Each row was made from one small tree. Brackets hold a mark, then the marks that hang from it, in alphabetical order. Every link used is in the known rows. Write each row's tree.
In the rows, zero is written as 128.
Known rows:
{lobip {dotil {bodedo fanugi pitise}}}: 77 129 166 80 150 175 175 137 190 127 136 167 85 105 158 117 127 114
{pitise {bodedo fanugi fizas}}: 72 85 207 50 146 157 164 104 210 112 147 169 79 119 174 108 141 118
{lobip {dotil {bodedo fanugi fizas pipug pitise}}}: 73 154 161 66 161 204 177 129 177 115 145 164 97 117 188 131 114 106
{pipug {bodedo {dotil lobip} fanugi fizas pitise}}: 89 114 177 41 153 171 175 126 195 92 140 180 108 108 169 110 139 104
{lobip {dotil bodedo}}: 78 107 158 111 130 141 130 146 198 123 123 163 73 96 143 115 124 138
{dotil bodedo lobip}: 92 107 159 95 127 133 128 154 197 119 123 165 70 97 151 85 173 127
{pipug {bodedo dotil}}: 72 84 168 80 135 134 145 123 208 95 123 178 81 103 132 122 117 124
{fanugi {bodedo dotil {fizas pibad} pipug pitise}}: 71 97 186 60 165 131 165 127 169 101 155 156 106 116 212 133 86 117
{dotil bodedo}: 80 102 170 90 138 136 131 139 205 118 126 164 71 105 144 101 147 127
{bodedo {dotil lobip} fanugi fizas pipug pitise}: 82 123 170 42 146 192 175 117 170 91 147 172 100 102 198 118 144 108
{pitise {bodedo dotil fanugi {fizas {pibad sesaz}} pipug}}: 50 121 202 33 140 166 163 103 165 80 145 171 76 139 228 113 113 113
{pipug bodedo}: 79 78 173 82 133 130 145 123 216 119 123 179 76 118 122 111 135 128
{sesaz {pibad fizas}}: 90 81 193 80 128 154 111 128 227 124 127 166 66 74 140 95 133 171
{bodedo {dotil lobip} fanugi {fizas {pibad sesaz}} pipug pitise}: 74 129 190 28 136 170 158 119 151 85 143 175 93 128 229 102 137 118
{bodedo {fizas pibad}}: 89 83 218 63 136 84 105 125 188 118 140 158 73 104 171 107 134 141
{pitise {bodedo {dotil lobip} fanugi {fizas {pibad sesaz}} pipug}}: 63 123 192 35 129 163 160 119 155 83 142 171 75 132 236 97 141 113
{fizas pibad}: 86 80 205 77 126 79 120 129 186 127 133 161 59 102 156 102 143 138
{pibad fizas sesaz}: 72 50 181 68 119 196 113 97 216 120 110 190 85 120 150 96 133 199
{pitise {bodedo pipug}}: 64 91 157 81 130 155 183 110 195 124 134 158 59 124 162 127 137 121
{pitise {bodedo fanugi}}: 70 81 193 62 136 152 178 107 207 123 138 173 64 117 160 104 151 115
{dotil {bodedo fanugi {fizas pibad} pipug pitise} lobip}: 92 168 183 43 158 147 166 152 152 120 152 156 82 120 214 94 165 89

Which tree is each row?
71 92 173 59 143 154 158 133 162 88 142 168 111 134 231 106 108 131
{fanugi {bodedo {dotil lobip} {fizas {pibad sesaz}} pipug pitise}}
93 78 193 65 153 101 147 147 177 104 148 157 108 100 205 108 117 127
{fanugi {bodedo {dotil lobip} {fizas pibad} pitise}}
81 106 202 64 138 108 120 122 173 116 143 158 69 113 187 118 131 129
{bodedo {fizas pibad} pipug}
80 124 178 59 156 170 178 130 196 121 140 169 83 115 159 101 149 104
{dotil {bodedo fanugi pitise}}
84 91 205 42 154 166 162 104 204 114 148 174 98 117 168 113 137 124
{bodedo fanugi fizas pitise}
79 98 167 61 147 170 166 107 193 114 144 159 93 122 171 138 121 130
{bodedo fizas pipug pitise}
86 119 160 89 152 157 149 139 198 117 136 151 98 106 161 134 106 135
{lobip {dotil {bodedo fizas pitise}}}
65 159 181 53 151 183 160 132 156 107 141 167 91 141 218 116 107 115
{lobip {dotil {bodedo fanugi {fizas {pibad sesaz}} pipug pitise}}}
97 115 147 83 137 145 164 152 195 123 129 156 81 107 154 98 165 122
{dotil {bodedo pitise} lobip}
83 105 137 74 129 166 179 126 173 103 134 162 84 98 172 126 142 123
{bodedo {dotil lobip} pipug pitise}
75 133 194 43 141 136 167 129 154 98 151 158 70 106 224 107 148 98
{pitise {bodedo {dotil lobip} fanugi {fizas pibad} pipug}}
69 73 156 82 152 169 191 119 196 128 142 169 96 129 169 125 112 121
{fanugi {bodedo pipug pitise}}
72 109 173 53 145 187 192 104 183 122 144 174 79 121 166 120 143 108
{bodedo fanugi pipug pitise}
71 53 194 80 152 143 125 122 211 91 141 176 110 98 174 116 99 139
{fanugi {bodedo dotil fizas}}
81 111 172 99 141 145 114 143 202 113 130 160 88 97 158 120 115 140
{lobip {dotil {bodedo fizas}}}
82 55 188 72 160 149 160 119 215 118 146 168 115 123 168 119 107 137
{fanugi {bodedo fizas pitise}}
88 121 178 74 136 154 141 149 191 118 131 177 70 101 162 72 186 109
{dotil {bodedo fanugi} lobip}
79 143 162 73 137 180 156 145 174 118 134 177 66 108 176 82 181 98
{dotil {bodedo fanugi pipug} lobip}
75 138 198 56 149 157 144 137 172 108 138 168 94 134 204 105 111 126
{lobip {dotil {bodedo fanugi {fizas {pibad sesaz}} pitise}}}
89 141 212 40 167 126 152 139 177 118 152 156 86 118 194 101 140 102
{dotil {bodedo fanugi {fizas pibad} pitise}}
74 129 168 77 149 167 132 132 192 106 138 161 82 115 172 115 134 119
{dotil {bodedo fizas pipug}}
81 53 171 96 131 134 138 142 199 103 131 178 93 89 166 95 136 136
{fanugi {bodedo {dotil lobip}}}
75 131 141 78 150 173 182 132 184 121 136 155 77 123 161 124 134 110
{dotil {bodedo pipug pitise}}
57 114 185 46 148 188 180 101 184 89 150 168 83 112 197 129 120 103
{pitise {bodedo dotil fanugi fizas pipug}}
65 83 189 58 151 153 159 117 178 110 144 169 105 156 214 113 97 134
{fanugi {bodedo {fizas {pibad sesaz}} pipug pitise}}
